Known rows, with every way that one mark hangs from another:
z_849[z_926]: [-0.75 -0.02 -2.69 -0.98  1.94  0.34  0.30 -1.37  0.06 -1.01  0.76 -0.19
 -0.95 -1.66  2.77  0.10  1.31 -1.28 -1.81 -1.77  0.47  1.99]
z_886[z_246[z_123[z_80 z_849]]]: [ 3.37  0.01  0.96 -1.89  0.29  1.50 -2.08  1.72 -1.35 -0.52 -0.61  0.48
 -1.45  0.69 -6.09  0.62  1.49 -1.82  1.27  2.45  0.40 -0.11]
z_715[z_849[z_118 z_123[z_246] z_886]]: [-2.67  0.74  0.40  2.00 -1.60 -1.97  0.93 -0.83  1.17 -0.27 -0.76 -1.50
  1.79  1.22 -0.51 -0.71 -0.53  0.62  0.91 -1.16 -1.84  0.05]
z_246[z_123[z_80 z_849] z_886]: [ 4.20 -1.79  0.70  0.71  2.41 -0.37 -1.94  1.61  0.67  0.77  1.40  0.62
 -0.07 -1.41 -2.91  1.36  0.99 -1.03  0.37  0.01  1.22  1.13]
z_80[z_123[z_246[z_886] z_849]]: [ 3.42 -2.58  1.09 -2.49 -0.47  0.53 -1.14  1.20  1.98 -0.07  3.00  0.50
 -0.81 -2.63 -0.23  3.48  1.89  1.53  0.71 -0.64  1.33  1.12]
z_715[z_849[z_926]]: [-0.80  1.35 -3.15  0.30  2.91 -1.81  1.11  0.03  1.67 -0.49 -1.39  0.43
 -0.47 -0.86  2.02  0.66 -0.05 -2.87 -1.37 -2.00  0.54  2.42]
z_80[z_123[z_849]]: [ 3.81  0.03 -0.88 -4.46 -0.06 -0.23  0.12  0.17  2.89  0.07 -0.51  1.41
 -1.86 -1.30  0.67  1.83  1.75  1.73 -1.78 -0.85  2.12 -0.32]
z_886[z_246]: [ 1.48 -0.64  0.23 -3.95 -0.68  1.53 -1.36  0.63 -0.54 -2.06  0.61  1.24
 -1.30  0.88 -0.60  1.12  0.89 -2.32 -0.62 -1.50  0.80  0.77]
z_886[z_246[z_123]]: [ 3.75 -1.91  0.11 -2.10 -0.55  1.41 -2.23  0.31 -0.26 -0.69 -0.18  0.85
 -0.25  0.56 -2.15  2.75  0.92 -3.18  0.81  0.38  0.26  1.88]
z_849[z_118 z_123[z_80] z_886]: [-2.43  0.64  0.51  1.66 -1.60  0.31  0.82  0.26 -1.38  0.14 -0.94 -0.89
  0.11  1.44  0.39 -2.60 -0.28  1.71 -0.26 -0.69 -1.83 -2.02]
z_246[z_886]: [ 2.19 -2.86  0.19 -1.53  1.32 -0.41 -1.18  1.12  1.43 -0.54  2.90  1.51
  0.33 -1.17  2.44  1.81  0.47 -1.75 -1.41 -4.05  1.60  1.89]
z_123[z_849]: [ 2.46  1.15 -0.35 -4.08  2.50 -0.93 -0.18 -1.31  1.93 -0.60  0.48  0.25
 -0.64 -0.72 -0.34  0.15  1.74  0.06 -3.02 -2.19  2.30 -0.06]
z_246[z_123[z_849[z_118 z_715]] z_886]: [ 2.87 -2.65  2.56  1.51  0.99 -1.46 -0.59  0.26  1.31  2.43  1.66 -0.23
  2.57 -0.70  0.29  1.31 -2.17  0.24  0.10  1.54  2.00 -0.23]
z_80[z_123]: [ 2.56 -1.68 -1.33 -3.52 -1.71  1.67 -0.52  0.94  2.16 -0.57  0.21  1.94
 -2.23 -0.90  2.93  2.54  1.97  0.32 -0.92 -1.63  1.00  0.55]
z_849[z_118 z_715 z_886]: [-2.50 -0.59  1.29  0.15 -0.71  0.60  0.85 -0.99 -0.62  0.26  0.53  0.85
  1.10  1.19  3.84 -1.14 -1.99  1.79 -0.87  0.39  0.16 -2.03]
z_246[z_123[z_80] z_886]: [ 3.31 -3.60  0.11  1.40  0.52  1.25 -2.49  2.16 -0.26  0.22  1.76  1.29
 -0.21 -0.92 -0.92  1.92  1.02 -2.38  1.38 -0.46  0.02  1.98]
z_715[z_849[z_118 z_123 z_886 z_926]]: [-3.07  2.50 -1.96  3.71  0.92 -4.41  2.90 -1.08  1.10  1.08 -2.65 -1.73
  2.05  0.43  2.18 -1.64 -2.99 -0.59 -0.39 -1.14 -1.66  0.57]
z_123[z_849[z_118 z_886]]: [-0.15  0.42  0.89 -2.31  2.78 -1.73  1.23 -1.02 -0.06 -0.26  0.39 -0.64
  0.90  0.22  0.84 -1.55 -0.97  2.16 -2.66  0.32  0.19 -1.79]
z_715[z_849[z_118 z_123 z_886]]: [-1.37  1.31 -0.44  1.76 -0.28 -3.79  1.83 -0.05  2.02  0.93 -1.99 -0.38
  1.72  1.79  1.36 -1.27 -2.44 -0.01 -0.56 -2.21 -0.78 -0.54]
z_715[z_849[z_118 z_926]]: [-1.84  0.15 -2.26  0.92  1.60 -0.89  1.05  1.02  0.62 -0.60 -2.05 -0.78
 -0.15  0.16  2.84 -0.15 -1.11 -1.75 -1.42 -0.60 -0.46  1.17]
z_849[z_118 z_123 z_715 z_886 z_926]: [-4.51  1.87 -0.18  3.75 -0.83 -1.72  2.66 -3.21 -0.20  1.93 -0.35 -1.66
  2.37  0.06  3.76 -2.30 -2.95  1.72 -0.14  0.25 -0.63 -1.14]
z_849[z_118 z_123[z_80] z_715 z_886]: [-3.56  1.29  1.69  3.11 -3.56  0.71  1.30 -0.20 -1.17  1.21 -0.65 -0.08
  0.80  2.11  1.33 -3.18 -1.45  2.73  0.84  0.56 -0.76 -3.05]

Rows:
[-1.77 -0.84  2.41  3.29 -4.61  2.14 -1.35  0.06 -0.04  0.70  3.00  0.12
  0.58 -0.29 -0.87  0.24  1.52  0.59  3.24 -1.25  0.86 -0.17] => z_849[z_123[z_80 z_246[z_886]] z_715]
[-4.74  0.26 -0.92  3.11 -3.06  3.32 -0.06 -0.61 -2.28 -1.00 -0.28 -3.52
 -0.51 -0.68 -0.41 -1.55  2.57  1.22  1.15  0.62 -2.53  0.21] => z_849[z_118 z_123[z_80 z_246] z_926]
[ 2.33 -1.78  0.24 -0.87 -1.60  3.21 -2.75  2.21 -2.11 -1.21 -0.89  1.13
 -1.61  1.12 -3.64  1.44  1.87 -2.75  2.16  1.92 -0.98  0.95] => z_886[z_246[z_123[z_80]]]
[-0.31  0.58  1.35 -1.85 -0.04 -0.09  0.60 -0.63  1.00  0.42 -0.07  0.01
  0.32  0.69  1.33 -0.97 -0.65  2.26 -2.40  0.57  2.36 -2.41] => z_123[z_849[z_118 z_715]]
[-0.40  0.36  0.49 -1.91  0.12  2.99 -1.53  0.10 -0.59 -1.92  1.17 -0.50
 -2.07 -0.58 -3.62 -0.44  4.23  1.10  0.00  0.24  0.69 -0.59] => z_123[z_80 z_246 z_849]
[ 1.93  1.07 -2.44 -2.49  1.23 -0.55  1.12 -0.87  1.54  0.34 -0.45  0.19
 -1.71 -2.59  1.72  1.27  1.05  1.49 -1.58  0.01  1.40  0.55] => z_80[z_123[z_849[z_926]]]
[-2.75 -0.41 -1.38  0.54  2.33 -0.26  1.44 -1.17 -1.64 -0.66  0.05 -1.17
  0.56 -0.75  4.20 -1.23 -1.35  0.80 -1.62  0.44 -1.94  0.35] => z_849[z_118 z_886 z_926]
[ 0.39  1.72  1.42 -2.65  1.09  0.25 -0.44  1.28 -2.62 -1.43 -0.12  1.25
 -1.73  1.53 -3.93 -1.51 -0.06  0.42  0.39  1.95 -0.21 -1.65] => z_123[z_80 z_849[z_886[z_246]]]
[ 1.38 -0.53  1.09 -2.68 -2.60  0.85  0.79  0.85  1.85  1.14 -0.63  0.74
 -0.86  0.16  2.14  0.51 -0.54  3.69 -1.10  1.74  2.04 -2.88] => z_80[z_123[z_849[z_118 z_715]]]
[ 1.47  1.03 -1.64  1.09  5.49 -2.95  0.88 -3.49  0.37  1.40 -0.06 -1.28
  1.75 -2.37 -0.28  0.33 -0.49 -0.29 -1.11  1.39 -0.35  1.74] => z_246[z_123[z_849[z_886 z_926]]]
[ 0.17  1.41 -0.99  2.70  1.49  0.72 -0.03 -1.00 -0.44  1.69 -0.90 -0.02
 -0.08 -1.48 -1.44 -0.36  0.76  0.06  0.72  3.48  1.08 -0.22] => z_246[z_123[z_80 z_849[z_715 z_926]]]
[-3.40  2.60 -1.25  3.41 -2.16  1.14  1.15 -1.30 -0.41  1.20 -0.86 -0.36
 -0.55 -0.33  1.05 -1.69  0.66  0.37  0.72 -0.70  0.49 -0.57] => z_849[z_123[z_80] z_715 z_926]
[-1.49  0.58  1.10  0.74 -3.66 -0.04  0.92 -1.31  1.69  1.27 -0.20 -0.49
  1.06  1.10  2.48 -1.07 -0.75  1.25 -0.84 -1.99  1.29 -1.52] => z_849[z_118 z_123 z_715]
[-2.89  1.48 -1.41  2.34  0.63 -2.20  2.29 -2.39 -0.28  0.78 -0.61 -2.61
  1.76 -0.41  3.18 -2.06 -1.74  0.91 -1.25 -0.98 -1.66  0.12] => z_849[z_118 z_123 z_886 z_926]
[ 0.25  0.88 -0.10 -1.63  1.36 -1.93  0.16  1.53 -0.09 -1.20 -1.24  2.39
  0.09  2.29 -0.88  0.70 -1.95 -2.56  0.40 -0.46 -0.23  0.28] => z_715[z_849[z_886[z_246]]]
[ 0.44  1.33 -1.64  2.43  4.54 -0.99  0.45 -1.27 -1.51  0.79 -0.72 -0.92
  0.24 -1.54 -1.78 -0.87  0.32  0.11  0.12  3.22 -1.09  0.58] => z_246[z_123[z_80 z_849[z_886 z_926]]]
[-2.39  0.56  1.72  0.71 -3.15  1.15  0.21  1.36 -3.13 -0.81 -0.86 -0.52
 -0.26  2.63 -2.03 -2.39 -1.33  0.54  1.61  1.00 -2.44 -2.05] => z_849[z_118 z_123[z_80] z_886[z_246]]
[ 1.51  1.39  1.23 -4.05  2.34 -1.79  0.10 -0.62 -0.67 -1.03  0.49  0.95
 -0.14  0.80 -2.43 -0.74 -0.78 -0.17 -1.09  0.28  0.94 -0.87] => z_123[z_849[z_886[z_246]]]
[-2.01 -2.21  3.16  2.50 -4.47  0.95 -0.48 -0.57  0.95  1.05  2.98 -1.40
  2.44 -0.25  1.37  0.73 -0.33  1.19  1.67 -1.33  0.34 -0.23] => z_849[z_118 z_123[z_246[z_886]] z_715]
[ 0.27  0.70 -1.77  2.27  2.87 -2.55  0.23  0.33 -0.94  0.27 -1.87  0.67
  1.17  0.35 -1.19  1.24 -2.82 -4.05  2.20  2.12 -1.69  2.74] => z_715[z_849[z_886[z_246[z_123]] z_926]]
[-0.33 -2.89  1.07  0.30 -0.85  3.33 -2.61  2.24 -1.42 -2.00  3.27  0.53
 -1.39 -1.00 -0.47  1.40  3.00 -0.79  1.66 -1.42 -0.49  1.08] => z_123[z_80 z_246[z_886]]
[ 2.24  0.58  0.13  0.70  2.87 -0.63 -0.53 -0.56 -0.38  0.72 -0.59  0.40
  0.02 -0.28 -2.88 -0.48  1.11  0.38  0.16  2.07 -0.25 -0.35] => z_246[z_123[z_80 z_849[z_886]]]
[ 1.70  0.62 -0.77  0.31  1.89  1.12 -1.05  0.78 -2.46 -0.35 -0.97 -0.55
 -1.19 -0.52 -4.91  0.18  0.90 -1.86  1.31  3.82 -0.48  0.99] => z_886[z_246[z_123[z_80 z_849[z_926]]]]
[ 1.28 -1.56  0.61  0.11 -0.05  2.13 -1.80  1.28 -2.88 -0.80 -0.37  1.35
 -0.72  1.42 -3.10  0.47  0.10 -1.77  2.50  2.95 -1.95  0.34] => z_849[z_886[z_246[z_123[z_80]]]]
[-1.48  0.51 -0.98 -0.93  2.12 -0.41  0.47 -0.87 -2.36 -1.63  0.32  0.34
 -0.09 -0.02  1.16 -0.22 -1.40 -1.67  0.40  0.21 -1.65  1.21] => z_849[z_886[z_246] z_926]
[-1.15  1.50  0.98  0.67 -1.55 -3.05  1.28  1.38  0.24  0.13 -2.00 -0.17
  1.46  2.88 -1.22 -0.92 -3.50 -1.21  0.80 -0.67 -1.19 -0.59] => z_715[z_849[z_118 z_123 z_886[z_246]]]
[ 2.28  0.77  0.23 -3.10 -1.37  0.26  0.62 -0.30  2.98  1.21 -0.30  2.07
 -1.24 -0.54  1.42  1.38  0.66  2.57 -0.84  0.38  3.29 -1.58] => z_80[z_123[z_849[z_715]]]
[-1.30  0.49  0.37  0.31 -0.82 -1.64  1.13 -1.55  0.58  0.59 -0.08 -1.25
  1.50  1.03  1.87 -1.47 -1.01  1.06 -1.14 -2.29 -0.93 -0.66] => z_849[z_118 z_123 z_886]
[-2.66  0.56  0.10  2.57 -3.92  1.40 -0.43  2.10  0.36 -0.68 -1.58 -1.45
 -0.55  1.75 -2.48 -0.82  1.75  0.14  1.60 -0.45 -1.60 -0.68] => z_715[z_849[z_118 z_123[z_80 z_246]]]
[ 2.52 -4.21  0.45 -1.72 -2.20  2.53 -1.89  1.65  1.45 -0.96  3.10  0.98
 -0.99 -2.16  1.81  4.14  2.15  0.36  1.53 -1.45  0.42  1.98] => z_80[z_123[z_246[z_886]]]
